Each row was made from one walk, in order. Every step used is in the known rows, and no mark comes twice. Write each row's walk.
Known rows:
X B: [-0.19 -0.03 -0.16 -0.12  0.09  0.07 -0.01  0.03  0.01  0.02 -0.07 -0.11
  0.06  0.00 -0.13 -0.03  0.00  0.05  0.13  0.06 -0.09  0.19  0.12 -0.01
  0.00  0.08  0.10]
F U N V: [-0.19 -0.07  0.05 -0.11 -0.04 -0.06  0.01  0.16  0.06  0.15  0.03 -0.20
  0.25 -0.02 -0.17  0.03 -0.25  0.02  0.27  0.12 -0.23 -0.09  0.34 -0.03
  0.02  0.11  0.16]
N V G: [-0.22  0.15  0.06 -0.01  0.05 -0.22 -0.02  0.07  0.10  0.21 -0.14 -0.16
  0.31 -0.10 -0.21  0.04 -0.21 -0.03  0.11  0.02 -0.16  0.21  0.20  0.02
  0.02  0.19  0.08]
V G U S: [-0.18  0.54 -0.08 -0.30  0.12 -0.20 -0.02  0.03  0.08  0.23 -0.11 -0.18
  0.05  0.06 -0.15  0.08 -0.11 -0.11 -0.17 -0.01 -0.12  0.14  0.10  0.10
  0.07  0.22  0.18]
N V S U G M B X: [-0.33  0.10  0.05 -0.29 -0.14  0.09  0.13  0.12  0.11  0.77  0.01 -0.11
  0.45  0.11  0.07  0.05  0.31  0.08  0.31  0.14 -0.14  0.28  0.05  0.10
  0.09  0.30  0.21]
U G: [-0.21  0.00 -0.01 -0.18 -0.09 -0.11  0.08  0.05 -0.01  0.06  0.05 -0.06
  0.23  0.08 -0.18  0.03  0.10  0.03  0.27  0.13 -0.18  0.14  0.21  0.03
  0.17  0.10 -0.03]
V G M: [-0.18  0.35 -0.09  0.00  0.03 -0.16  0.02 -0.01  0.18  0.27 -0.03 -0.08
  0.07 -0.02 -0.24  0.06 -0.12 -0.14  0.03 -0.02 -0.11  0.10 -0.02  0.09
 -0.05  0.11  0.11]
S U N Z: [-0.27  0.26  0.00 -0.14  0.01 -0.19 -0.04  0.20  0.09  0.15  0.12 -0.17
  0.19 -0.03 -0.14 -0.05  0.18  0.16  0.23  0.02 -0.18  0.05  0.30  0.08
  0.05  0.20  0.04]
V S: [-0.19  0.00 -0.07 -0.03 -0.02 -0.12  0.11 -0.04  0.21  0.13 -0.16 -0.15
  0.23 -0.07 -0.09  0.00 -0.05  0.02  0.17 -0.02 -0.15  0.09  0.13  0.04
 -0.03  0.16 -0.03]
S U G M: [-0.20  0.11 -0.01 -0.14 -0.12 -0.09  0.01  0.11  0.06  0.37  0.17  0.06
  0.12  0.12 -0.17  0.09  0.35  0.07  0.15  0.17 -0.16  0.11  0.06  0.13
  0.10  0.15  0.05]
Z N V: [-0.19 -0.08 -0.03 -0.27 -0.01 -0.23  0.02  0.03  0.12  0.15 -0.02 -0.19
  0.36  0.04 -0.17  0.07 -0.04  0.09  0.18  0.01 -0.17  0.09  0.25  0.04
  0.11  0.15  0.07]
Y U: [-0.17  0.15  0.05 -0.07 -0.01 -0.14  0.00  0.06 -0.12  0.02 -0.03 -0.08
  0.17  0.04 -0.21  0.00  0.04  0.02  0.18  0.07 -0.02  0.03  0.28  0.07
  0.04 -0.02  0.11]
Z N V G M B X: [-0.28  0.42 -0.09 -0.39  0.02 -0.08  0.09  0.02  0.21  0.55  0.01 -0.24
  0.34  0.09 -0.09  0.06 -0.15 -0.10  0.14 -0.06 -0.11  0.16  0.00  0.09
  0.09  0.20  0.29]
V S U G: [-0.25  0.18  0.01 -0.12 -0.10 -0.20  0.10  0.11  0.18  0.33 -0.03 -0.06
  0.23  0.00 -0.08  0.04  0.25  0.13  0.23  0.06 -0.24  0.13  0.20  0.07
  0.12  0.26 -0.13]
B X G U F: [-0.17  0.36  0.03 -0.41 -0.01 -0.11  0.13  0.02  0.10  0.22 -0.04 -0.11
  0.31 -0.02 -0.08  0.03 -0.01 -0.02  0.21  0.04 -0.27  0.11  0.06  0.11
  0.03  0.04  0.32]
B X G U S: [-0.17  0.30  0.00 -0.56 -0.04 -0.13 -0.02 -0.02  0.11  0.25 -0.02 -0.15
  0.35  0.06 -0.05 -0.01 -0.11 -0.07  0.05  0.05 -0.14  0.12  0.08  0.11
 -0.03  0.04  0.41]
V G U N Z: [-0.31  0.70  0.02 -0.23  0.17 -0.23 -0.12  0.15  0.14  0.17 -0.02 -0.49
  0.10 -0.06 -0.19  0.01 -0.12 -0.07  0.25 -0.06 -0.18  0.08  0.22  0.06
  0.04  0.22  0.10]
G M B: [-0.16  0.05 -0.15 -0.12  0.02  0.24  0.01 -0.03 -0.04  0.23  0.07 -0.10
  0.03  0.14 -0.10  0.01  0.19 -0.05  0.20  0.16  0.00  0.20 -0.01  0.08
  0.01  0.05  0.12]
B X G U N V: [-0.26  0.29  0.16 -0.46 -0.06 -0.22 -0.05  0.14  0.20  0.32 -0.01 -0.27
  0.42 -0.04 -0.09 -0.01 -0.15  0.03  0.45  0.01 -0.22  0.10  0.23  0.05
 -0.02  0.06  0.38]
M B X G U S: [-0.19  0.37 -0.07 -0.65  0.03  0.15 -0.06 -0.02  0.01  0.30  0.01 -0.17
  0.25  0.13  0.02 -0.04  0.00 -0.07  0.12  0.13 -0.07  0.26  0.07  0.09
  0.02  0.04  0.40]
S U G: [-0.23  0.14  0.01 -0.15 -0.10 -0.11  0.06  0.13  0.03  0.19  0.11  0.04
  0.16  0.06 -0.17  0.04  0.28  0.14  0.19  0.15 -0.20  0.12  0.21  0.06
  0.18  0.19 -0.06]
S U: [-0.17  0.11 -0.06 -0.04 -0.04 -0.06  0.04  0.08  0.10  0.14  0.04  0.05
  0.09  0.00 -0.15  0.02  0.18  0.12  0.06  0.08 -0.13  0.08  0.13  0.07
  0.04  0.18  0.00]
Y U G M: [-0.19  0.13  0.11 -0.15 -0.10 -0.15  0.00  0.09 -0.16  0.24  0.10 -0.08
  0.20  0.17 -0.23  0.07  0.20 -0.04  0.31  0.15 -0.03  0.06  0.23  0.14
  0.12 -0.03  0.15]

Write each row's walk:
[-0.26  0.13 -0.08 -0.34 -0.13  0.20  0.17  0.01 -0.02  0.37  0.13 -0.07
  0.27  0.21 -0.06 -0.01  0.19 -0.06  0.30  0.15 -0.08  0.18  0.00  0.08
  0.16  0.08  0.21]
U G M B X
[-0.23 -0.06  0.06 -0.02 -0.04 -0.15  0.02  0.11  0.19  0.39 -0.14 -0.10
  0.34 -0.09 -0.04  0.05  0.13  0.16  0.13  0.04 -0.17  0.18  0.20  0.06
 -0.02  0.31  0.04]
N V S U
[-0.20  0.10 -0.14 -0.23 -0.05  0.25  0.14 -0.05  0.04  0.32  0.06 -0.06
  0.21  0.14 -0.04 -0.03  0.10 -0.08  0.15  0.09 -0.02  0.14 -0.07  0.09
  0.02  0.07  0.28]
G M B X
[-0.19 -0.03  0.03 -0.16 -0.09  0.08  0.03  0.06 -0.04  0.07  0.14 -0.14
  0.20  0.06 -0.19  0.03 -0.13 -0.06  0.26  0.20 -0.23 -0.05  0.21 -0.03
  0.12  0.09 -0.03]
F U G
[-0.21  0.13 -0.04 -0.22  0.00 -0.37  0.22  0.13  0.24  0.46 -0.16 -0.09
  0.35 -0.03 -0.06  0.15  0.20  0.21  0.05 -0.06 -0.34  0.10  0.26  0.13
  0.16  0.35  0.02]
Z N V S U F
[-0.30  0.29 -0.02 -0.09  0.02 -0.26 -0.01  0.18  0.25  0.30 -0.04 -0.25
  0.25 -0.09 -0.05 -0.04  0.11  0.15  0.25 -0.05 -0.21  0.05  0.28  0.08
 -0.01  0.28 -0.03]
V S U N Z
[-0.20  0.45 -0.03 -0.51  0.06  0.18  0.12  0.03  0.00  0.26 -0.01 -0.16
  0.23  0.03 -0.01 -0.01  0.12 -0.03  0.28  0.13 -0.20  0.24  0.04  0.10
  0.06  0.05  0.32]
M B X G U F
[-0.23  0.17  0.08 -0.25  0.03 -0.15 -0.03  0.17  0.05  0.19 -0.03 -0.28
  0.19  0.03 -0.13  0.07  0.06  0.07  0.31  0.04 -0.16  0.10  0.27  0.04
  0.07  0.18  0.20]
G U N V
[-0.23  0.11  0.05 -0.10 -0.06 -0.26  0.03  0.24  0.11  0.27  0.00 -0.01
  0.21 -0.01 -0.15  0.03  0.16  0.21  0.19  0.05 -0.21  0.10  0.35  0.06
  0.09  0.22  0.12]
S U N V
[-0.17  0.10  0.00 -0.24 -0.13 -0.11  0.01 -0.06  0.21  0.29  0.07 -0.04
  0.37 -0.01 -0.14 -0.04 -0.13 -0.10  0.25  0.03 -0.12  0.07 -0.05  0.10
 -0.14 -0.07  0.32]
B X G M
[-0.16  0.26  0.04 -0.30  0.03 -0.04 -0.18  0.01  0.09  0.10  0.03 -0.25
  0.14 -0.04 -0.16  0.01 -0.03 -0.03  0.33  0.11 -0.15  0.15  0.10  0.05
 -0.09  0.01  0.12]
X G U
[-0.26  0.54 -0.04 -0.12  0.07 -0.09 -0.05  0.26  0.15  0.59  0.03 -0.08
  0.03  0.04 -0.15  0.06  0.13  0.07  0.16  0.05 -0.13  0.22  0.17  0.11
  0.05  0.24  0.18]
S U N V G M B
[-0.27 -0.02  0.13 -0.12 -0.10 -0.18  0.04  0.16  0.12  0.45 -0.08 -0.10
  0.41 -0.03 -0.06  0.08  0.23  0.17  0.27  0.11 -0.24  0.22  0.27  0.05
  0.11  0.31 -0.03]
N V S U G
[-0.22 -0.04  0.05 -0.08 -0.04 -0.15  0.06  0.13  0.19  0.28 -0.10 -0.31
  0.31 -0.10 -0.09  0.03 -0.30  0.02  0.32  0.01 -0.27 -0.08  0.33 -0.02
 -0.03  0.19  0.09]
F U N V S
[-0.11 -0.08 -0.11 -0.21 -0.03  0.05  0.03  0.00 -0.02  0.07  0.04 -0.07
  0.17  0.08 -0.12  0.03 -0.21 -0.09 -0.12  0.14 -0.15 -0.07  0.19  0.03
  0.02  0.10  0.19]
F U S
[-0.23  0.33 -0.09 -0.07 -0.05 -0.31  0.13  0.15  0.33  0.29 -0.08 -0.06
  0.09 -0.05 -0.10  0.00  0.15  0.17  0.18 -0.08 -0.23  0.01  0.24  0.08
  0.03  0.24 -0.06]
V S U N
[-0.13  0.06 -0.03 -0.13 -0.05 -0.13 -0.13 -0.04  0.13  0.19  0.07 -0.06
  0.19 -0.02 -0.19 -0.01 -0.04 -0.06  0.25  0.12 -0.14  0.13  0.03  0.09
 -0.15 -0.09  0.17]
X G M
[-0.24  0.45  0.03 -0.02  0.00 -0.38 -0.03  0.25  0.25  0.55  0.00 -0.03
  0.11 -0.03 -0.23  0.10  0.03  0.06  0.09 -0.02 -0.19  0.09  0.18  0.13
  0.01  0.25  0.18]
S U N V G M
